Known rows, with every step that occurs
disuf rame puti timi givifu: [ 7.96  2.92 -1.30  0.43  3.69 -2.55 -0.02  0.79  1.96 -2.22 -2.17 -1.89
 -5.77 -4.41  1.07 -2.57 -1.67  0.02  0.94 -0.50 -0.87  0.20  1.95]
givifu rame puti: [ 4.37  0.76 -1.57 -0.65  1.63  1.68  0.65 -0.68  1.89  5.74 -4.93 -0.25
 -4.33 -3.02  1.69 -0.81  0.39  0.88  2.24  1.03 -2.85 -0.92  2.52]
timi givifu rame disuf nanut puti: [ 4.61 -0.93 -0.37 -0.13  1.99  1.21  0.68  0.62  1.24  3.57 -4.05  0.58
 -0.46 -0.54  1.40 -2.08 -1.97  4.35  1.81 -1.51 -1.81  0.12  1.60]
nanut puti timi givifu: [ 8.81  0.56 -0.31  0.78  5.58 -0.31  0.09 -0.40  0.59 -3.81 -2.20  0.30
 -4.29 -1.67  0.02 -2.64 -1.77  3.72  1.32 -2.76  0.47  0.87  2.60]
givifu rame disuf: [ 4.26  0.87 -1.02 -0.97  1.95  0.67  0.61 -0.81  1.32  5.59 -5.45 -0.07
  0.16 -2.91  2.56 -0.64  0.36  2.41  2.78  0.72 -2.85 -0.79  0.70]
timi puti: [ 3.85 -0.55 -0.85  0.31  0.80  0.64  0.09  1.44  0.54 -1.40 -3.62  1.94
 -4.30 -1.65 -0.18  0.46  0.92  4.18  2.26 -0.69 -1.65 -0.04  1.71]
nanut disuf dasude: [ 2.83  0.11 -2.20 -0.79  1.67 -1.00 -0.56 -1.65  0.55 -0.26 -5.73  1.01
 -3.67 -1.42  0.56  0.48 -1.66  2.08  4.88 -1.27 -2.32  0.68 -0.51]
timi givifu rame puti: [ 7.28  1.84 -1.10 -1.25  1.14  0.34  0.37  0.72  1.79  5.18 -4.38  0.26
 -6.50 -2.87  1.40 -1.84  0.35  0.45  2.24  0.29 -2.10 -0.72  2.21]
dasude puti: [ 3.58 -0.76 -1.27 -0.49  2.75 -0.02  0.94  0.65  0.78  0.85 -4.05  0.56
 -2.13 -1.38  1.53 -1.37  0.46  5.59  2.18 -1.84 -1.03  0.11  2.87]
rame disuf nanut puti: [ 1.03 -1.91 -1.16  0.25  2.49  2.21  0.88 -0.92  0.48 -0.50 -3.37  0.64
  1.50  0.46  0.75 -0.86 -1.33  4.70  1.33 -1.07 -2.05  0.55  1.68]
givifu rame puti nanut disuf: [ 5.84 -0.56 -2.48  0.56 -0.17  1.07  0.20 -1.23  0.88  2.22 -6.93 -0.50
 -6.35 -1.59  1.40 -0.76 -3.61  0.22  4.91 -0.34 -1.63  0.56 -2.27]
dasude puti rame disuf: [ 3.97  0.16 -1.33 -0.77  3.45  0.32  0.67  0.92  0.71  5.90 -3.32 -0.49
 -0.82 -2.60  0.83 -1.05 -1.96  5.33  3.04 -0.65 -1.10 -0.24  1.40]
timi puti nanut: [ 4.61 -2.03 -1.13  1.61 -0.97  0.16  0.02  1.19  0.44 -3.29 -4.40  1.23
 -4.46 -0.65 -0.51  0.25 -2.00  3.72  2.21 -0.44 -0.99  0.84 -0.21]
givifu rame puti nanut: [ 5.27 -0.75 -1.91  0.46  0.00  1.36  0.53 -1.05  1.63  3.97 -5.63 -0.78
 -4.43 -2.14  1.47 -1.13 -2.49  0.40  2.26  1.32 -2.02  0.04  0.56]
givifu rame disuf dasude puti: [ 3.22 -0.98 -1.07 -0.46  2.46 -0.26  0.06  1.13  2.38  8.59 -5.87  0.04
  1.27 -3.08  0.61 -0.21 -2.07  5.72  2.80 -0.30 -2.03 -0.04  2.62]
disuf nanut puti dasude: [ 0.92 -2.65 -1.39  0.17  2.37  1.95  0.56 -1.85  0.60 -4.89 -2.41  0.50
 -1.46  0.73  1.06 -1.53 -4.74  4.34  0.85 -1.49 -1.41  1.70  3.35]
disuf dasude puti nanut: [ 3.38 -2.68 -1.71  0.84  0.74 -1.08 -0.11  0.15  1.63  0.83 -5.03 -0.14
 -1.55 -0.76 -0.12 -0.57 -4.08  5.16  2.17 -1.02 -0.82  1.63  1.46]
givifu rame disuf nanut puti: [ 1.75 -1.87 -0.88  0.30  2.70  2.59  0.87 -0.89  1.31  4.23 -4.72 -0.02
  1.78 -0.71  1.68 -0.98 -1.96  4.89  1.76 -0.75 -2.53  0.06  1.99]
disuf dasude puti: [ 2.60 -1.17 -1.42 -0.54  2.48 -0.69  0.06  0.56  1.72  2.72 -4.50  0.47
 -1.39 -1.65  0.04 -0.26 -1.30  5.58  2.32 -1.26 -1.60  0.63  3.47]
puti timi givifu: [ 8.15  1.92 -0.73  0.45  2.36 -1.61  0.32 -0.35  0.45 -1.93 -2.34 -0.67
 -5.30 -1.97  1.29 -2.25 -0.75  1.54  2.14 -0.72 -1.17  0.50  1.14]
givifu rame: [ 4.12  0.59 -1.15 -0.75  2.15  0.57  0.58 -1.42  1.52  4.27 -5.17 -0.22
 -2.19 -2.78  2.88 -0.90  0.46  2.35  2.59  0.10 -2.68 -0.82  1.95]
dasude puti timi givifu: [ 8.39  0.59 -0.53  0.94  3.32 -1.80  0.48  1.77  0.83 -0.83 -2.33 -0.73
 -5.36 -2.06  0.93 -2.72 -1.35  4.75  2.11 -2.31  0.18  0.90  2.46]
timi givifu rame: [ 7.03  1.60 -0.59 -1.30  1.66 -0.86  0.39  0.11  1.54  3.66 -4.59  0.31
 -4.50 -2.56  2.57 -1.94  0.56  1.89  2.62 -0.65 -2.11 -0.69  1.70]
nanut puti rame disuf dasude: [ 3.19 -0.28 -1.29 -0.73  5.36  0.96 -0.63 -1.58  1.36  4.55 -3.53  0.37
  0.98 -2.67 -1.49 -0.11 -4.20  4.17  2.44 -0.61 -1.29  0.31  2.43]
rame disuf nanut puti timi: [ 2.78 -1.65 -0.95  1.99  3.45  1.84  0.64 -1.29  0.34 -1.38 -2.26 -0.89
  0.82 -0.26  0.43 -1.26 -3.16  4.31  1.19 -0.75 -1.52  1.26  1.31]
nanut puti: [ 4.26 -0.78 -1.07 -0.56  5.14  1.48  0.33 -1.58  0.57 -2.17 -3.88  1.31
 -1.43 -1.18  0.65 -1.19 -0.06  4.52  1.44 -2.31 -0.84  0.12  3.21]

Rows
[ 0.86 -1.43 -1.51 -0.06  3.56  2.27  0.56 -1.87  0.54  1.95 -2.14 -0.41
 -1.99 -0.45  0.76 -1.41 -3.44  4.13  1.86 -1.35 -1.93  0.54  2.68]  disuf nanut puti rame
[ 6.16 -0.59 -0.31  1.66  3.10  0.66  0.45 -0.30  1.50  1.27 -2.72 -1.09
 -3.84 -1.05  1.20 -2.72 -3.68  3.80  1.52 -1.78 -1.15  0.82  2.71]  disuf nanut puti timi givifu rame
[ 0.85 -0.71 -1.25  0.02 -0.50  1.46  1.02 -0.72  1.31  6.10 -4.76 -0.67
  0.66 -1.05  3.16 -0.63 -0.78  2.41  2.52  1.34 -4.02 -0.31  0.27]  givifu rame disuf nanut
[ 7.51  1.45 -1.16 -1.23  0.76  0.20  0.25  0.44  1.77  2.04 -3.59  0.05
 -6.96 -3.01  1.34 -2.22 -3.17  0.22  1.99  0.42 -1.73  0.27  2.83]  timi givifu rame puti dasude
[ 4.32 -0.75 -1.15  1.32  3.31 -1.15 -0.15  0.13  1.65  1.88 -3.31 -1.10
 -2.09 -2.47 -0.23 -0.76 -3.11  5.13  2.02 -1.05 -0.99  1.25  3.25]  disuf dasude puti timi
[ 4.62 -2.19 -1.45  0.91  1.09 -0.16  0.76  0.43  0.70 -1.09 -4.69 -0.11
 -2.42 -0.41  1.12 -1.52 -2.44  5.16  2.07 -1.62 -0.33  1.06  0.99]  dasude puti nanut
[ 5.55  0.78 -0.50  1.30 -0.13 -0.38  0.78  0.33  1.27  4.54 -2.99 -1.81
 -2.30 -1.64  2.47 -2.18 -2.62  1.68  2.26  0.96 -2.77  0.51 -0.23]  puti timi givifu rame disuf nanut
[ 8.86  2.17 -0.22  0.40  2.30 -1.14  0.32  0.17  1.29  3.99 -3.81 -1.12
 -2.76 -3.53  2.01 -2.16 -1.38  1.56  2.59  0.38 -1.56 -0.05  0.20]  puti timi givifu rame disuf
[ 4.00  1.11 -2.68 -1.04  2.79 -1.21 -0.05 -0.72  1.06 -5.47 -4.46 -0.53
 -5.11 -3.41  1.61 -1.05 -4.53  0.37  3.36 -1.32 -1.06  1.03  0.45]  nanut disuf rame puti dasude
[ 3.82  1.34 -1.44 -1.04  2.72  0.52  0.42 -1.25  0.46  4.68 -3.16 -0.63
 -1.13 -2.89  1.24 -0.65 -1.31  2.00  2.95  0.80 -2.31 -0.57  0.25]  puti rame disuf
[ 4.07  0.01 -2.21  0.50  1.72 -0.88  0.35 -0.59  1.98 -2.61 -4.50 -1.31
 -2.63 -2.77  1.45 -1.34 -2.77  0.42  0.97  0.24 -1.21  0.38  0.70]  disuf rame puti nanut
[ 2.59 -0.42 -1.60 -0.69  3.22 -0.58 -0.11  0.09  1.74  6.35 -3.45 -0.62
 -2.42 -2.82 -0.36 -0.47 -3.54  5.15  2.94 -0.90 -1.40  0.34  3.14]  disuf dasude puti rame
[ 8.83  0.85 -0.27  0.87  3.37 -1.36  0.54  1.87  1.71  3.81 -3.48 -1.20
 -4.90 -3.19  1.70 -2.88 -1.99  4.74  2.54 -1.84 -0.31  0.41  2.69]  dasude puti timi givifu rame
[ 3.75 -1.15 -0.95  0.35  0.39  0.58 -0.12  1.09  0.50 -4.53 -3.01  1.64
 -4.78 -1.69 -0.25  0.20 -2.66  3.75  1.97 -0.31 -1.15  1.04  2.43]  timi puti dasude
[ 3.25 -1.08 -2.20 -0.39  2.48 -1.27 -0.23  0.47  0.86  0.94 -5.61  0.80
 -3.21 -1.28  0.06  0.07 -2.26  5.40  4.83 -2.88 -1.09  0.96  0.76]  nanut disuf dasude puti
[ 3.77 -1.30 -2.56  0.42 -0.09 -1.27 -0.57 -2.00  0.58 -2.09 -6.37  0.38
 -3.73 -0.34  0.11  0.25 -4.54  1.57  4.91 -1.00 -1.59  1.53 -2.25]  puti nanut disuf dasude
[ 3.87  1.56 -2.59 -1.00  3.11 -1.18  0.16 -0.30  1.15 -2.39 -5.20 -0.40
 -4.67 -3.21  1.74 -0.82 -0.97  0.66  3.63 -1.59 -1.59 -0.11 -0.15]  nanut disuf rame puti
[ 3.77 -0.08 -1.46 -0.69  3.55  0.24  0.66  0.32  0.85  4.52 -2.99 -0.65
 -3.34 -2.54  1.08 -1.45 -1.89  5.16  2.75 -1.43 -1.01 -0.15  2.75]  dasude puti rame
[ 8.42  2.02 -1.14  0.68  1.90 -0.42  0.24  0.26  0.90 -0.30 -2.06 -0.63
 -7.57 -2.38  0.33 -2.20 -0.83 -0.01  1.76  0.11 -1.16  0.34  1.63]  rame puti timi givifu
[ 4.33 -1.16 -1.13 -0.63  4.78  1.35  0.17 -1.82  0.49 -5.37 -3.17  1.19
 -1.87 -1.22  0.61 -1.49 -3.49  4.24  1.26 -2.07 -0.43  1.24  3.80]  nanut puti dasude
[ 8.79  2.00 -0.43  0.40  2.59 -1.24  0.15 -0.39  1.41  2.60 -3.52 -1.18
 -5.25 -3.30  2.18 -2.53 -1.25  1.38  2.44 -0.40 -1.61  0.02  1.29]  puti timi givifu rame
[ 4.78 -1.37 -2.26  0.74  2.79 -2.81  0.22  0.85  1.12 -4.61 -6.17 -0.71
 -2.35 -1.97  2.18 -1.51 -4.32  4.96  3.90 -3.90  0.59  1.32 -1.36]  dasude puti nanut disuf rame
[ 7.72  1.70 -0.36  0.57  1.96 -1.81 -0.59  0.18  2.17  5.88 -4.10 -1.12
 -2.00 -3.86  0.49 -1.29 -3.21  1.68  2.81  0.84 -2.15  0.37  0.79]  puti timi givifu rame disuf dasude
[ 3.30  1.56 -1.86 -0.99  3.36 -0.64  0.46 -0.31  2.10 -0.57 -3.83 -0.92
 -2.78 -3.69  1.74 -1.08  0.05  0.79  0.98 -0.03 -1.98 -0.54  2.38]  disuf rame puti
[ 4.99  1.92 -1.71  0.94  4.18 -1.22  0.23 -0.70  1.95 -1.60 -2.83 -2.34
 -3.44 -4.49  1.32 -1.68 -1.81  0.43  0.78  0.23 -1.43  0.10  2.20]  disuf rame puti timi
[ 0.41  0.08 -1.68 -0.23  0.13  1.29  0.89 -1.17  0.44  5.08 -2.51 -1.07
 -0.57 -0.90  1.76 -0.74 -2.45  2.15  2.71  1.25 -3.41 -0.11 -0.19]  puti rame disuf nanut
[ 3.94  0.17 -1.97 -0.98  1.06  1.19  0.50 -1.22  0.79 -2.10 -3.00  0.25
 -4.94 -1.89  0.93 -0.98 -2.51  0.53  1.55  0.95 -1.95  0.73  2.63]  rame puti dasude
[ 5.07 -2.09 -2.27  0.88  1.03 -0.76  0.50  0.33 -0.13 -2.79 -5.96  0.40
 -4.13  0.10  1.09 -1.10 -3.54  4.86  4.73 -3.20  0.14  1.55 -1.92]  dasude puti nanut disuf
[ 8.45  2.92 -1.81  0.44  3.58 -2.84 -0.09  0.66  1.05 -3.96 -3.46 -1.52
 -7.60 -3.92  1.11 -2.27 -2.84 -0.15  3.58 -2.10 -0.33  0.70 -0.69]  nanut disuf rame puti timi givifu
[ 4.53  0.17 -1.06 -0.94  5.96  1.71  0.35 -1.34  0.32  2.82 -3.03  0.25
  0.19 -2.47 -0.09 -1.03 -2.46  4.31  2.33 -1.20 -0.75 -0.26  1.78]  nanut puti rame disuf
[ 2.65 -1.73 -1.01  1.94  3.71  1.75  0.77 -1.86  0.62 -2.70 -2.11 -0.96
 -1.93  0.00  0.81 -1.60 -2.98  4.16  1.01 -1.45 -1.28  1.42  2.49]  disuf nanut puti timi
[ 5.06 -1.88 -1.74  1.74 -1.05 -0.03 -0.20  1.07 -0.29 -4.93 -5.71  1.78
 -6.39 -0.29 -0.49  0.64 -3.02  3.52  4.86 -1.99 -0.47  1.22 -2.74]  timi puti nanut disuf
[ 6.01  1.13 -1.39  0.92  2.57  1.27  0.49 -1.14  1.70  4.88 -3.80 -1.84
 -5.23 -3.84  1.30 -1.42 -1.44  0.39  2.09  1.21 -2.33 -0.11  2.18]  givifu rame puti timi
[ 1.10 -2.45 -1.23  0.12  1.94  2.17  0.68 -1.22  0.32 -3.58 -2.77  0.60
  1.09  0.43  0.84 -1.07 -4.91  4.36  1.07 -0.81 -1.67  1.50  2.08]  rame disuf nanut puti dasude
[ 3.30  1.10 -2.00 -0.98  2.84 -0.82  0.16 -0.59  2.00 -3.88 -3.12 -1.06
 -3.09 -3.88  1.59 -1.55 -3.51  0.54  0.80  0.31 -1.60  0.66  3.19]  disuf rame puti dasude
[ 6.21  0.11 -0.56 -0.87  1.90 -1.69 -0.10  2.63  2.51  8.01 -5.29  0.44
 -0.87 -2.82  0.62 -1.13 -2.06  5.29  2.88 -0.95 -1.43  0.16  2.28]  timi givifu rame disuf dasude puti
[ 3.86  0.28 -0.70 -0.23 -0.98  0.14  0.86  0.59  1.36  5.43 -4.02 -0.29
 -1.50 -0.74  2.84 -1.60 -0.84  2.05  2.50  0.61 -3.25 -0.21  0.05]  timi givifu rame disuf nanut
[ 7.68  0.36 -1.45  0.90  2.82 -3.02 -0.70  1.65  0.81 -0.59 -4.08 -0.08
 -6.43 -1.84 -0.46 -1.44 -4.17  4.63  4.71 -3.32  0.08  1.81  0.31]  nanut disuf dasude puti timi givifu
[ 1.74 -2.34 -0.94  0.23  2.27  2.40  0.63 -1.12  1.23  0.98 -3.88 -0.08
  1.24 -0.82  1.59 -1.37 -5.49  4.42  1.66 -0.48 -2.01  1.09  2.54]  givifu rame disuf nanut puti dasude
